In the rows, 128 means zero.
Known rows, with every way that one mark hangs from another:
{N V}: [124 134 159 101 125 160 156 127 106 132 128 171 183 155 116 109 133 142
 155 101 127 135  95 133 134 137 108  94 130  95 183 119 146 122 131 172
 119  79 152 139 128 145 156 171 123 106 123 131]
{K {L {B Y}} U}: [150  82 147 159  91 156 131 107 144 142 154  66  84 104 126 142 133 144
 136 119 134  94 186  99 151 137 154 123 130 145 100 150 130 130 109 102
 116 138 117  70 124 126 125  76 151 163 135 151]
{G {T {K L N U}}}: [162  97 102  82  93  84 107  97 195 100 196 145 108 120 115 154 154  93
 163 177 129  44 133  85 207  42 154 173 115 161 158 119 117 135  77 108
 125 125 115 124 172 125 108  94 144 167 207  93]
{K {U {B {M C}}}}: [152 120 104 116  91 143 126 100 129  95 103 134 137 161 163 161 114  73
  91 117 150 110 137 141 134  78 113 125  93 109 127 100 159  76  98 124
 151 174 122 116 111  79 160 138 142  90 117 130]
{U {B Y}}: [144 124 136 127 138 140 149 111  93  85 115 144 147 135 175 160 117 140
  91 133 112 173 148 157  95 137 106 122  98 161 119 123 136  99 134 145
 152 135 125 140  83 132 143 151 161 101  72 159]
{M C}: [151 115 145 113 139 153 156 102 101 162 135 152 184 145 116 138 129 156
 115  77 169  99  75 136 114 119 120 128 146 126 163 111 130 145  98 147
 105 116 147 136 122 123 187 140 117  78 111 121]
{T {K L {N V} U}}: [149  95 140  83  89 123 112  60 146 119 184 150 114 136 111  82 159  57
 202 167 135  75 160 106 188  60 125 145 142 124 169 155 155 133 117 146
 152 132 143  83 188 109 113 130 147 167 207  91]
{Y {B M U} G}: [ 36 174 127 105 128  86 180 185 160  86 132 144 100 142 173 144  52 145
 117 141 150 177 140 147 105 129  67  86  83 100  69 119 113 108 140 114
 146 154 176 157 163  82  91 159 119 162 134 152]
{W {L {K N U} Q}}: [126 123  85 145 141 107  99 111  96 172 100  96  90  80 111 104 166  80
 117  78 130  84 168  85 158 114 201 189 135 171 126 142 112 168 143 109
 152 123  63  99 108 115 148  89 100 155 118 124]
{Q {L {K {U {B M}}}}}: [141 152  92 115 114 131  91 148 115 112  61 120 130 157 216 139 149  58
 117 122 126 134 147 143 119 137 148 104 103  66 123 102 104 109 121  81
 153 170  89 132 108  99 149 158 123 122 120 141]
{Y {G T}}: [ 90 142 132  92 156 133 159 174 147 101 129 160 144 112 120 193 119 160
 107  96 123 129  81 107 123  98 147 116  84 116 144 118  90 142  96 123
  88  98 170 187 117 122 173 138 121 149 108 109]
{U {B M} {K L N}}: [145 130 107 121 137  97  49  83 141 101 145 171 148 139 198 140 105 113
 135 175  83 151 156 136 115 133 115 125 115 140  94 148 170  77 148 113
 109 189 140 114 137  76 120 165 136 158 172  83]
{L {B M {U K}}}: [ 95 142  95 159 125 117 113 177 171 127 112 116 105 146 126 130  89 152
  98 171 119 155 108 171 109 176  76 110 149 141  92 129 141 106 150 124
 122 139 124 120 137 144  77 138 135 117 134 130]
{U K}: [137 148 133 128 162 109 109 113 111 155 127 181 183 166 140 127 115 148
  96 129 116 113  86 129  82 125 136 141 140 157 150 151 152 147 128 132
 136 124 166 138 124 144 153 163  91  75 109 107]
{N K}: [165 147 158 128 126 127 125 106 127 147 143 171 174 149 103 110 131 142
 134 111 129 124  96 109 132 110 133 145 131 109 155 108 136 112 133 134
  97 127 167 147 153 138 131 138  94  69 103 116]
{Q {L B}}: [103 145 123 167 128 151 128 163 100 161 105 117 155 142 144 166 132 157
 120 101 116 120  95 164 117 197 140  94 165  90 149 105 105 156 118 112
  85  98 144 145 113 110 189 150 133 102 130 180]
{G T}: [122 129 128 100 128 122 140 166 153 116 141 161 171 119 121 161 137 186
 100 104 109 105  80 112 147 114 134 124 111 136 172  80 107 125  82 128
  89  81 134 162 108 150 153 139 117 115 116 138]
{W {L {B Y}}}: [114 103 131 164 120 160 169 165  95 133 130 101 116  62 145 148 146 190
  79  99 120 148 144 164 131 144 123 118 148 170 120 134  98 104 142 136
 112 108 103 124  89 130 132 122 181 114  76 187]
{T {K {L Q} N}}: [135 123 148 122 154 112 107  62 139 166 171 130  93  92 111 119 162 108
 149 155 111 107 130 114 141 113 147 169 156 167 123 143 139 159 145 157
 130 131 121 121 174 113 129  94 131 151 162 127]
{Q {L {K N {U B}}}}: [150 128  87 129 119 121  69 108  84 121  82 123 139 158 162 131 131  20
 158 127 134 124 170 133 124 141 170 123 123  92 140 122 118 156 131  81
 156 143  98 127 104  76 189 142 103 125 151 114]
{Q {L K W}}: [132 148 121 135 162 129 114 172  66 199  73 113 157 155 132  91 171 135
 132  95 167 118  94 112 107 184 162 122 166  53 137 124 118 171 128 138
 110  95 114 149  89 175 148 106  76 102 121 131]
{Q {L K}}: [125 162 135 112 159 133 120 155  94 179 102 142 178 146 161 113 169 135
 147  83 165 103  92 133 107 168 156 106 156  73 151 130  88 170 127 127
 104  96 117 145 117 141 181 165  99 113 123 148]
{B M U {Y G}}: [ 97 170 143  94 113 127 197 167 164  53 158 113  82 125 168 133  88 152
 125 153 162 186 156 153 103 111  88 107  89 139  31 129 104 110 130 119
 171 180 132 115 150 127  55 127 149 164 114 157]
{N {K L} V}: [163 123 184 108 108 159  95  87 122 153 136 174 184 125  87  60 133 123
 201 102 124 118 104  81 155 133 118 102 130  61 179 145 141  89 146 151
  68 124 185 113 184 128 132 156 123 143 131  80]
{G {T K}}: [126 139 130  91 132 116 150 161 170 129 154 160 145 129 119 164 172 144
  85 161 118 101  58 125 139  59 118 156 130 159 175  86  97 122  90 153
 109  94 127 189 133 169 130 133 160  92 131 132]
{N {K {U {B M}}} V}: [165 137 136 108  91 145  88 121 132  66  91 150 144 168 136  91 119  39
 146 145 110 157 158 112 151  91  95 101  71  68 157 100 173  37 154 136
 143 188 145 131 157 110  94 163 136 114 101  97]
{K N}: [139 140 130 124 123 111 131  99 112 125 176 172 162 141 130 149 101 133
 140 111 126 109 137 124 159 118 131 142 125 164 142 104 139 162 112 129
 126 104 123 125 121 112 147 134 102 124 160 135]
{Q L}: [107 174 141 108 134 132 141 134 114 150 124 158 183 158 169 142 132 163
 132 107 131 111  84 159 104 155 150 105 141 100 155 124 108 146  94 110
 109 104 157 150 129 119 184 176  99 105 120 170]
{L {K N} Q}: [140 140 120 151 190 117 108 123  88 182 112  99 106 115  90 126 141  91
 137  80 142 114 131 101 126 163 177 162 136 148 123 129 121 198 170 157
 132 109  65 133 120 128 152  90  86 131 134 120]
{N {K U} V}: [177 126 157 104  94 143 109 103 135 129 127 153 153 168  80  57 129  68
 176 107 133  90 142  84 166  89 123 124 100  77 189 123 150 115 132 133
 131 132 165 118 169 134 116 133 101  95 120 100]
{W L}: [112 139 140 106 112 128 152 132 111 148 133 182 180  94 150 128 145 188
  87  92 114 110  99 141 125 115 138 136 151 150 160 136 114  99 105 125
 112  96 156 138 105 117 150 160 131 107 103 149]
{T {K N}}: [142 136 142 109 133 106 146  98 134 130 202 165 145 145 129 149 144 102
 123 175 118 109 119 150 155  70 122 161 138 179 145  95 135 160 113 156
 160 120 120 144 146 134 139 134 130  91 171 137]
{Y G}: [102 158 159 102 151 141 174 128 102 119 128 181 139 118 127 177 120 150
 108  79 126 145  97 125  98 116 150 112 108 127 119 145 110 156 116 128
 130 109 173 161 123 111 168 150 107 119 126 124]
{C M}: [101 146 164 128  98 127 135 139 123 171 153 194 199 141 150 138  74 163
  97 104 142 117 110 169 112 105 161 120 121 126 142 124 134 144 100 158
 154 104 151 169  89 164 150 153 110  85  92 163]
{K L U}: [146 112 146 108  82 121 121  71 150 142 153 148 151 134 129 121 129 138
 152 107 134  49 139  80 154 101 165 139 132 128 146 146 133 121  74  95
 125 127 165  87 136 107 142 125  98 150 149 113]

Rows:
[120 159 106 121 157 112  92 134 121 100  87 182 168 169 196 159 117 125
  76 159  78 186 111 161  72 128  96 117 104 137 114 125 163  73 136 138
 140 170 132 149 108 113 118 171 130  86 112 111]  {U {B M} K}
[119 109 150 136  88 133 145 102 176 147 132 106 105  98  90 127 143 153
 138 188 115 121 109 157 149 146  92 127 195 130 124 135 110 117 116 140
 130 119 137 116 156 137 108 109 168 146 165 114]  {T {K {L {B U}}}}
[153  94 142  86  84 129  98  71 137 116 169 139 133 139 113  86 109  89
 214 117 130  66 168  73 197 109 151 121 116 108 165 152 164 132 119 128
 134 129 148  66 162  95 118 137 110 190 192  96]  {K L {N V} U}
[145 118 141 136 139 104 112 105 147 132 130  87 120 138 105  42 106 187
 145 188 151 148 151 113  92 165 118 134 155 153  72 182 168 125 125 104
 148 141 159  87 133 185  30  91 104 157 112  90]  {B {U {K {L W}}} Y}
[ 96 119 144 174 168 161 179 182 102 113 102  56  52  81  87 133 130 129
 125 109 167 199 152 143  88 170 108 127 137 121  66 165  90 166 163 132
 141 131  94 121 108 147 123  90 148 152 100 126]  {L {B U {Y G}} K}
[ 76 122 116 179 158 148 138 154  88 177  71  97 112  51 102 162 160 179
  68  61  80 127 105 143 110 198 156 141 176 159 141 129 112 119 161 130
  88  88 124 147  82 113 163 111 152 119  89 177]  {W {L B Q}}
[121  95 137 159 154 180 112 166  65 163 112 107 126 121  74 117 145  77
 177  88 136 147 140 122 172 165 120 118 151  75 169 125 137 175 188 185
  95  80  60 120  94 137 156 128 133 136 159 103]  {L B {K {N V}}}
[138 141 132 121 126 137 145 137 129  53 121 137 130 142 211 164 122 143
  85 141 120 195 150 160 117 110  93 110  84 157  82  94 141  64 139 144
 148 176  97 137 107 122  97 157 169 109  93 181]  {U {B M Y}}
[145 111 124  74  85 116 127 115 206 117 170 141 110 109 125 153 167 126
 123 162 124  50  96  85 177  50 148 152 131 141 179 116 102 118  62 109
 125 114 137 135 170 137 117 101 158 142 163 102]  {G {T {K L U}}}
[178 119 156 118  84 120  93  50 162 152 157 150 148 132  99  85 135 102
 176  99 146  53 148  54 156  96 170 142 127 107 138 142 136 108  97  92
  98 147 179 100 179 112 124 123  84 132 146  85]  {N {K L U}}
[147 128 133 142 180 120 119 106  98 104 102 138 146 151 164 140 112 133
  74 165 102 192 143 158  56 124 116 134 109 182 116 155 161 104 161 123
 162 151 139 145 101 129 129 162 142  69  62 124]  {U {B Y} K}
[ 42 158 117 108 146  85 173 203 183  72 117 149 109 120 112 151  57 169
 125 126 130 161 104 123 123 125  81 101  74 106 127 119 101 126 111 120
 111 102 185 196 142  92 130 156 113 175 121 119]  {Y {B U} {G T}}
[ 88 117 103 160  81 135 169 158 130 141  97 116 135  71 102 125 117 196
  96 117 114 147 111 177 136 161  97 126 181 145 133 119  96  90 121 118
 115  86 121 124 110 121 134 144 155 138 114 158]  {W {L {B U}}}
[132 164 136 101  85 120 171 160 182  68 173 113 124 141 163 107 103 178
 124 168 164 157 143 157 130 117  76 104  98 157  67  96 124  95 119 121
 167 163  91  95 148 153  36 133 151 145 116 194]  {B M U Y}
[137 127 105 105 132  88 144 152 169 105 184 153 134 132 108 174 160 126
 117 170 126  99  98 138 180  55 129 158 117 175 167  75 106 149  98 155
 120  96 102 173 150 155 130 121 149 106 167 120]  {G {T {K N}}}
[161 114 108 112 111  88 110  66 127  85 143 154 115 155 142 156 140  32
 120 187  91 130 170 149 157  47 139 172 109 170 145 102 159 117 117 119
 204 148 120 140 116  90 131 129 138  88 163 124]  {T {K N {U B}}}
[153 133 102 142 164 145 117 124 110 100 109 130 132 155 188 131 110 124
  72 169 151 183 141 170  77 111  86 125  94 147  89 142 159  86 144 143
 140 192 119 134 117 129 120 161 157  77  76 119]  {U {B {M C} Y} K}
[103 163 133 117 168 107 170 142 136  89 137 113 105 133 130 109  73 150
 111 173 156 186 131 153  49 127 105 118 100 162  71 190 118 145 135 100
 165 142 183 113 139 147  89 144 123 142  84 106]  {B {U K} {Y G}}
[140 114 111 182 134 153 133 179  96 158  98  43  79 127 144 123 161  88
 131  97 173 112 175 120 117 164 171 109 139 101 108 141  77 179 131  87
 131 129  75  96 104 142 144  99 137 122 105 158]  {Q {L {B Y} {K U}}}
[100 117 118 199 174 152 128 161 117 191  54  49  83  96  54 124 142 131
 115  89 131 154 104 130 106 218 133 135 169 129 115 133 112 161 173 150
 123  98  65 124 103 160 137  75 121 141 102 133]  {L {B U} K Q}
[147 102  74 104 105  87 108 114 162  61 138 146 102 140 127 184 141  55
 117 196  94 116 157 128 177  30 135 179  86 176 170  79 138 106  95 116
 159 147 100 164 119 111 133 128 155 107 153 106]  {G {T {K N {U B}}}}
[113 157 150 109 124 127 195 139 151  70 145 109 103 121 117 125  85 157
 131 139 163 176 148 147  87 121 106 121  93 154  65 149 100 136 127 114
 169 136 153 124 138 130  95 128 131 161  98 141]  {B U {Y G}}
[100 128 102 177 116 132 133 193 114 149  76  65 116 134 101 101 117 162
 131 135 130 158 108 161 115 232 116  94 182  80 111 103 131 136 125 108
 111  99 144 135  94 140 110 105  90 123 132 163]  {Q {L {B U} W}}
[132 102 147  92 115 145 115  91 107 125 167 159 170 120 115  94 126 129
 204 111 137 104 140 112 175 140 132 114 139  98 169 143 160 133 137 163
 103 107 145  97 154  99 141 157 118 189 175 101]  {K L {N V}}
[101 147 112 161 117 147 141 186 151 143 100  93 100 122 115 129 126 130
 126 127 147 158 116 159 151 181  98 113 150  95  91  94  99 115 146 144
 122 124  64 117 118 155 101 109 139 140 136 135]  {L {B M U} K}
[130 129 121 117 162 121 103 113  96 136 150 164 173 165 112  96  92 100
 168 145 105 134 123 125 126 127 119 117 117 125 174 138 180 156 165 153
 122 108 147 120 137 130 135 174 107 124 143  85]  {U {K {N V}}}
[135 122 144 113 123 121 116  60 157 166 131 106  80 113 121 117 176 111
 114 147 109  71 121  94 126  97 172 164 154 156 138 154 128 138 105 127
 163 147 149 107 165 139 124  92 127 142 145 134]  {T {K {L Q} U}}
[109 139 126 104 158 114 121 130 168 147 132 127 103  84 120 144 183 170
 112 149  98  98  59  99 132 121 153 166 144 150 164 127 102 132 109 160
 101 112 126 170 155 159 129  88 155 156 122 128]  {G {T {K {L Q}}}}
[ 92 125 124 176 167 129 153 167 130 100 112  70  64 115 103 134  77 154
 110 153 132 200 145 166  58 167  85 107 119 151  62 186 112 150 161 108
 142 151 160 119 124 137 103 119 142 135  90 111]  {L {B {U K} {Y G}}}
[102 105 141 172 158 162 110 101 118 192  90  82  97  83  96 153 146 174
 117  76  80 119 115  97 113 223 162 121 165 132 124 149 132 142 148 142
  70 102 132 130 113 119 168  83 139 158 117 158]  {K {L B Q}}
[120  86 125 140  96 150 114 112 133 117 140 105 118  96  60  92  98 129
 215 132 121 137 161 122 188 198  87  93 161  93 143 146 147 117 144 141
  86  98 130  76 157 103 110 129 154 208 190 107]  {K {L {B U}} {N V}}
[141  86 135 204 183 156 145 189  57 181  96  54  79 111  96 108 183 154
  90  90 149 168 156 109 118 186 140 133 158 124  92 126 136 170 165 173
 121 107  56 129  50 204 103  38 129 103  93 131]  {L {B Y} K W}
[155 113 122  95  90 126 122  98 106 106 161 145 143 166  95  99 109  68
 182 114 135  94 171 107 198  95 131 126  98 122 169 112 164 142 127 128
 151 112 127  93 139 100 124 135 102 139 168 113]  {K {N V} U}
[165 113 122 123 111 130 135  85 115  74 109 117 124 158 170 148 113 103
 109 141 111 139 183 122 104  89 133 131  77 173 114 117 148 106 115 101
 184 152 126 117  86 113 127 122 143 101  72 158]  {K {U {B Y}}}
[134 112 134 109 147 117  82  93 111 142 155 167 171 143 117  66 107 118
 197 147 114 119 137 105 138 137 127 116 146 110 162 178 176 138 158 144
 100 129 161  95 168 121 131 170 113 170 161  60]  {U {K L {N V}}}
[131  84 129 175 109 140 151 142 136 134 112  44  77  92  83  90 124 189
 136 142 150 162 173 119 144 206 110 119 167 135  68 142 147 110 136 129
 116 118 127  82 102 168  49  52 148 170 124 140]  {K {L {B U Y} W}}
[116 135  98 158 114 144 104 189 123 158 103  78 100 141 170 144 148  84
 125  97 152 106 137 140 151 166 163 103 148  60 107 100  78 147 130  91
 115 150  80 120 129 116 138 115 126 130 158 169]  {Q {L {B M} {K U}}}
[126 144  96 146 130  78 100 106 159 121 159 149 152 166 104  97  65 119
 151 189 135 130 127 152 113 129 100 145 134 177 115 138 147 155 137 105
 156 125 141 104 156 127  94 146  89 122 152 100]  {B {U {K N}}}
[102 139 123 139 171 138 134 141  71 198  68 130 138  63 121 110 195 159
  86  63 126 133 103 113  95 164 171 159 159 143 145 144  89 136 149 154
 124  96  88 146  93 152 165 123 121 123  80 147]  {W {L K Q}}
[199 135 123 135  97 113  99 107 156  55 133 117 100 155 170 120 118  72
 118 162 121 160 188 111 131  68 115 139  51 137  89  99 143  66 147  96
 161 221 113 110 147 103  66 119 139  97  87 144]  {N {K {U {B M Y}}}}
[135 111 114 162 111 146 117 170 131 155 115  92  85 133 132 156 149  94
 114 100 146  99 159 119 160 136 147 126 126 106 111 116 123 136 141 138
 123 142  66 106 110 144 123  85 132 115 151 134]  {L {B M} {K U}}
[ 72  98 138 130 148 150 143 160 162 122 134 119  71  58 100 210 161 150
 119 139 101 137  76 106 128 112 136 133 150 107 141 149  79 130 108 140
  63 113 151 182 133 128 160  99 187 162 156  88]  {Y {G {T {K {L B}}}}}
[134 146 103 118 122 121 141 141 164 134 137 135 151 170 136  97  83 138
 115 163 188 125  91 172 101 121  75 126 133 134 107 131 139 109 115 118
 138 170 136 106 162 149  99 153 114  97 125 107]  {B {M C} {U K}}
